Known rows, with every step that occurs
lisag, fozes: [  2   6   7  -7   1  -7  12   9   2  11   1  -7  18  -6   0   1  -1  13
 -19 -12  21   1  14]
busugek, lisag, dobur, nule, zazil: [  6 -12   0 -10   4  10 -12  -5  -5  -5 -16  13  -5   7   3  18   4 -12
   0   1   5   3 -16]
nule, busugek: [ 17   9   1  -3   5   0   4   2   0  15   1  -9   0  -4  11   3   3 -11
 -11 -10  27   4   3]
lisag, nule: [ -6   5  -5  -8  -2 -11   6  -1   0  11  -3  -5   7  -1   3  12   1   1
  -9   0  12  10  16]
busugek, zazil, fozes, lisag, dobur: [-12  12   3  -7   0  -1   2 -16   3   3  18  13  -4  -5 -10 -20   2   5
   6   5 -18 -22  -5]
dobur, lisag, fozes, busugek, zazil, nule: [-25 -15  10  21  -7 -10  -2  11  -7   3 -10   7  -1  18  -1   4 -15  19
  12   5 -36   1 -10]
lisag, fozes, zazil: [ 1 10  9 -6 -2 -6 15 -3  7  4  6 -8  8 -6 -8 -2 11 19 -3 -1 16  5 14]
zazil, fozes, lisag: [ -6   3 -11   2   2  -3   8  -1   1  -6  19  -7  13 -14  -3 -22   6  15
  -8  -2  -4 -19   7]
nule, busugek, lisag, fozes: [  4  -2   2  -6  -5  -5   8  13   0  13  -3   8   5  -4  10  -4  -1   1
 -12 -11  11   2 -15]
busugek, lisag: [ -5  -2   1   5   9   8   4  10  -3   0  -5   3  10 -11  13   6  12 -10
 -10  -9  10  -2  -3]
nule, busugek, fozes, zazil: [ 15   8   7   7   4   5   9  -5  10   5   1   6 -10 -12   4  -8  21  -7
  -3   7   4   4  -4]
lisag, dobur, nule, zazil, fozes, busugek: [  2   0  -8  -1  -1 -11 -16 -10  -2  11  -8   9 -14  23  -7  -5 -20  28
  12   7 -11  -8  -1]
nule, zazil, lisag, fozes: [ 14  -3   6  -5  -9  -3   4  -1   9   3  14  -2  10  -3 -13  -1 -10  22
  -2 -10 -11   4 -10]
dobur, nule, zazil, lisag: [  9 -12  -4   4   2   7  -8   3   0 -26  -1  -6   5  -3  -5  10  -6   3
   5  -4  -9   4  -8]
zazil, nule: [  0  -9  -7  12   1   0  -1  13   2   4   2 -16   8 -12  11  10  -2   0
  -7 -11   3   2  12]
fozes, lisag, dobur: [  6   5   0 -13   0   3   5 -14  -3  21   7  -7   4  -1  -4  -6  13 -11
 -10   4  22 -14  13]
zazil, lisag, fozes: [  0  -1   6  -1  -6  -2   7  15   6   1  13  -8  18  -7  -5  -7  -8  20
  -9 -12  -2  -3  10]
zazil, dobur, nule, busugek, fozes: [ 13  -5  -1  13  10  10  -4  18   0 -18 -14  -4   5  -5   6  -8   1 -20
 -18   1  11  -1  12]
dobur, nule, zazil, lisag, fozes: [  5 -12   0  -3  -6  -3  -2   7   2 -21   0  -2  12   1 -11   5 -14  20
   0  -6 -12   5  -8]
zazil, lisag, dobur, nule, busugek: [ 12  -6  -2  -8  -4   7 -13   9  -2  -2  -1  -6  -8   7   2  -1 -10  -8
   0  -1   8  -3   4]
dobur, lisag, nule: [-12 -10   2  -2  -3   3   1   2  -8  -7  -4  -6  11  10   0  15   7  -1
 -13   6   5  13  11]
lisag, dobur, nule, busugek, gatiz: [ -1   4  -4 -21   4   9  -4   2  -6   6 -23   1 -14   1  10   0 -12 -30
  -6   4  26  -8  -2]
fozes, zazil, lisag, dobur, nule: [ -1  -3   2  -3  -2  10  -8   0   1 -17   4  -8  -6   3 -10   0   7   4
  14   9  -1  -2  17]
busugek, zazil, fozes, lisag, nule: [-27   9  -9  -4  -7 -17   9 -14   2  -9  13  14   1  -6 -10 -14  -3  13
  12   9 -35  -9  -9]
lisag, dobur, nule, zazil, fozes: [  6  -3  -5 -10   1   1 -14  -6   3  -9   2   4  -4   6  -6   2 -10  17
  -1  -2  -3  -4   1]
lisag, dobur: [ 10   9   7 -12   4   5   0  -4   1  23   1  -6   2   1   3   6   5  -7
 -13  -5  29  -2  20]
nule, zazil, lisag: [17 -3  2  3  0  6 -2 -6  6 -2 13 -6  4 -6 -6  5 -2  5  4 -8 -8  4 -9]

Rows
[  2   2  -2  10  10   9  -1   4  -2 -31  -3 -21   8  -2  -8   1  12  -5
   4   5  20   4  31]
fozes, zazil, dobur, nule
[-17  10  -1   5   5  -4   9  -8   2 -14  17   8   5 -15  -6 -19   3   7
   6   0 -24 -19 -10]
busugek, zazil, fozes, lisag
[  5   9   9   6   2   3   0   2   4  -2  10   6  -9  -7   2  -3  -6 -12
  13  -8 -14   1 -19]
nule, busugek, zazil, lisag
[-15   1   0  23   3 -13  -3   3  -2  17 -10   4 -10   5   8   6 -14   2
  21   0 -26  -2  -5]
fozes, busugek, zazil, nule
[ 18 -12   9   9   5  20  -6  -7  -4 -17   6 -16  12   9 -10   7   8  -6
 -10  -1  11  10   6]
nule, zazil, dobur, lisag
[-12   2  -4   5  -2  -6  -9   4  -1  26  -1  16  -9  12   5 -17 -10  23
   7   2 -15 -19   0]
zazil, fozes, busugek, lisag, dobur
[ -9   1 -12 -10  -6 -13  12 -11  -4   8   3  -6   9  -2  -4   0   8  -3
  -6   9   5  -1   9]
fozes, lisag, nule
[  1   0   1 -10   8   6  -6   5  -6   0 -13  -6   4   5   4  12   1  -9
 -12  -2  27  -2  21]
lisag, dobur, nule
[-15  -4  -7  -4  -3  -6   3   5  -3   4  -9   8   6  -3   8  11   6  -4
  -5   0  -1   8  -2]
busugek, lisag, nule
[-11  -1   9  -3  -4  -2   0  -6  -7  -6  -6  12  -9  14   1  13   1 -14
   5   8 -11  17 -18]
dobur, lisag, nule, busugek, zazil
[  8   2  -4 -12  -6 -11   3 -17   3  12  -1   1   0   4  -5  18  -1   4
  -1   1   4  17  -4]
lisag, nule, zazil
[  8   0  -5  -1   8   0  -2  11  -7  -8 -13  -9   1  -1  12   9  -1 -13
  -9  -6  25   4   4]
dobur, nule, busugek
[-27  -2 -16   9  -8 -22  -3   7  -2  13  -5  18  -4  11   5 -12 -14  30
  12   7 -31  -6  -4]
zazil, fozes, busugek, lisag, nule
[ 14  -8  13  19   3  23   0   0   4 -20   5  -6  -3   1  -6 -14  23 -12
  -7  15   0   6   6]
nule, busugek, fozes, zazil, dobur, lisag
[ 12   1   3 -11  -1   7  -5   0  -2  26  -3   9 -11   3  13   1   5 -18
  -7  -4  19  -2 -10]
nule, busugek, lisag, dobur
[  1 -14 -10  14  -7   2  -2   5   4  -1   4  -2 -15 -10  12   2  11  -6
  16   1 -11   7 -18]
fozes, zazil, nule, busugek, lisag
[-10  18  10  12  12 -11   5  -6  -4  19 -13  10  -7   8   4   3  -5  -2
  14   0  -5  -4  -3]
fozes, busugek, zazil
[  1  -3 -15 -12  -5  -3  -6  -2  -4  -5   7  -1  -7   4  -2 -21  -5   5
  -3   7   3 -19   1]
zazil, fozes, lisag, dobur, nule, busugek
[  4  -6  -7  -5  -8  -9  10 -23   6   7  -1  15   3  -5 -10  -2  12  -3
  -6  17 -21   1 -18]
busugek, fozes, lisag, nule, zazil
[ -6   2  -7  -8  10   6   2  10  -7 -11 -24  -3  -5  -9  14   0 -10 -28
  -7  -1  21  -4  -7]
dobur, nule, busugek, gatiz
[ -1  -8  -7  -8  -6  -6   0 -11   0   5  -6  15  -1   2   1  17   3  -2
   3   2  -9  15 -21]
busugek, lisag, nule, zazil
[ 24   4   2   4   6   8  -1 -10   4   1   7 -14   8  -1  -8   5   1  -5
  -7  -7  18   7  10]
nule, zazil, dobur
[  6 -12  -6   2 -13   5  -8  -3   5  16   5   3 -24   0   8   1   9  -8
  16   6  -6   4 -12]
fozes, zazil, nule, busugek, lisag, dobur
[ -8   6   6  11  16   7  -3   8  -5 -32 -11  -5   9  -2  -2   7  -3 -19
   2  -4   5   1  14]
busugek, zazil, dobur, nule
[  5   0  -8  -5 -14  -9  -1   4   3   9   9  -5  -5   2   1  -1 -10   2
   4   0  -6   9  -1]
zazil, lisag, nule, busugek
[-13  15   6   7   9  -2   3   2   6 -12  11  10   3 -13   1  -7  -4  11
   4 -10 -17  -7  -3]
busugek, zazil, fozes
[  3   4   4   8   0   8   5  -1   7 -11  17 -13   1 -10  -7  -5  13   8
  12   1  -4   1  10]
fozes, zazil, lisag
[ -7  -7   3   5  -6   8   0  -7  -2 -22   6 -17   5  13 -16   3  16   2
   3  18   4  16  26]
fozes, zazil, dobur, lisag, nule
[-11   2  16  24  11   8  -4  -1 -11  -7  -8  -1   1  21  -6  -2  -2  -7
   9   7  -9  -2   7]
fozes, busugek, zazil, dobur, lisag
[ 10  11  13  -7  -4   5  -6  -6   5  15  11  10 -18   3  -2  -4  -8 -14
  13  -3 -10  -3 -14]
nule, busugek, zazil, lisag, dobur
[ 11  -2   0  -7  -7   7  -9  -2   2  -9   5  -7 -18   7  -6  -4   2  -2
  16  10   3   1   5]
fozes, zazil, lisag, dobur, nule, busugek
[  3  10  -2 -10   6   6   8   1   0  12 -10  -3  -7 -13  13  -5  -6 -26
  -8  -5  23  -5  -8]
nule, busugek, gatiz
[ -7  -3   5  -3   0  -2   9  15   0   5  -4   6  17  -8   6   0   3   8
 -15 -11   7  -1  -3]
busugek, lisag, fozes
[-12 -12 -14  16   3  -9 -12   5  -6 -13 -14  17  -6  11   3  -5 -14  25
  16   3 -30  -7 -23]
dobur, nule, zazil, fozes, busugek, lisag
[-10   7  16   1  -2  -3   8   8   6  -6  10   7  10  -8  -8  -4 -10  11
   5 -10 -21  -3  -7]
busugek, zazil, lisag, fozes
[  6   7  -7 -11  -7 -13   4  -3   0  20  -3  -3  -4   4   6   8  -3  -5
  -6   0  16  13   4]
lisag, nule, busugek
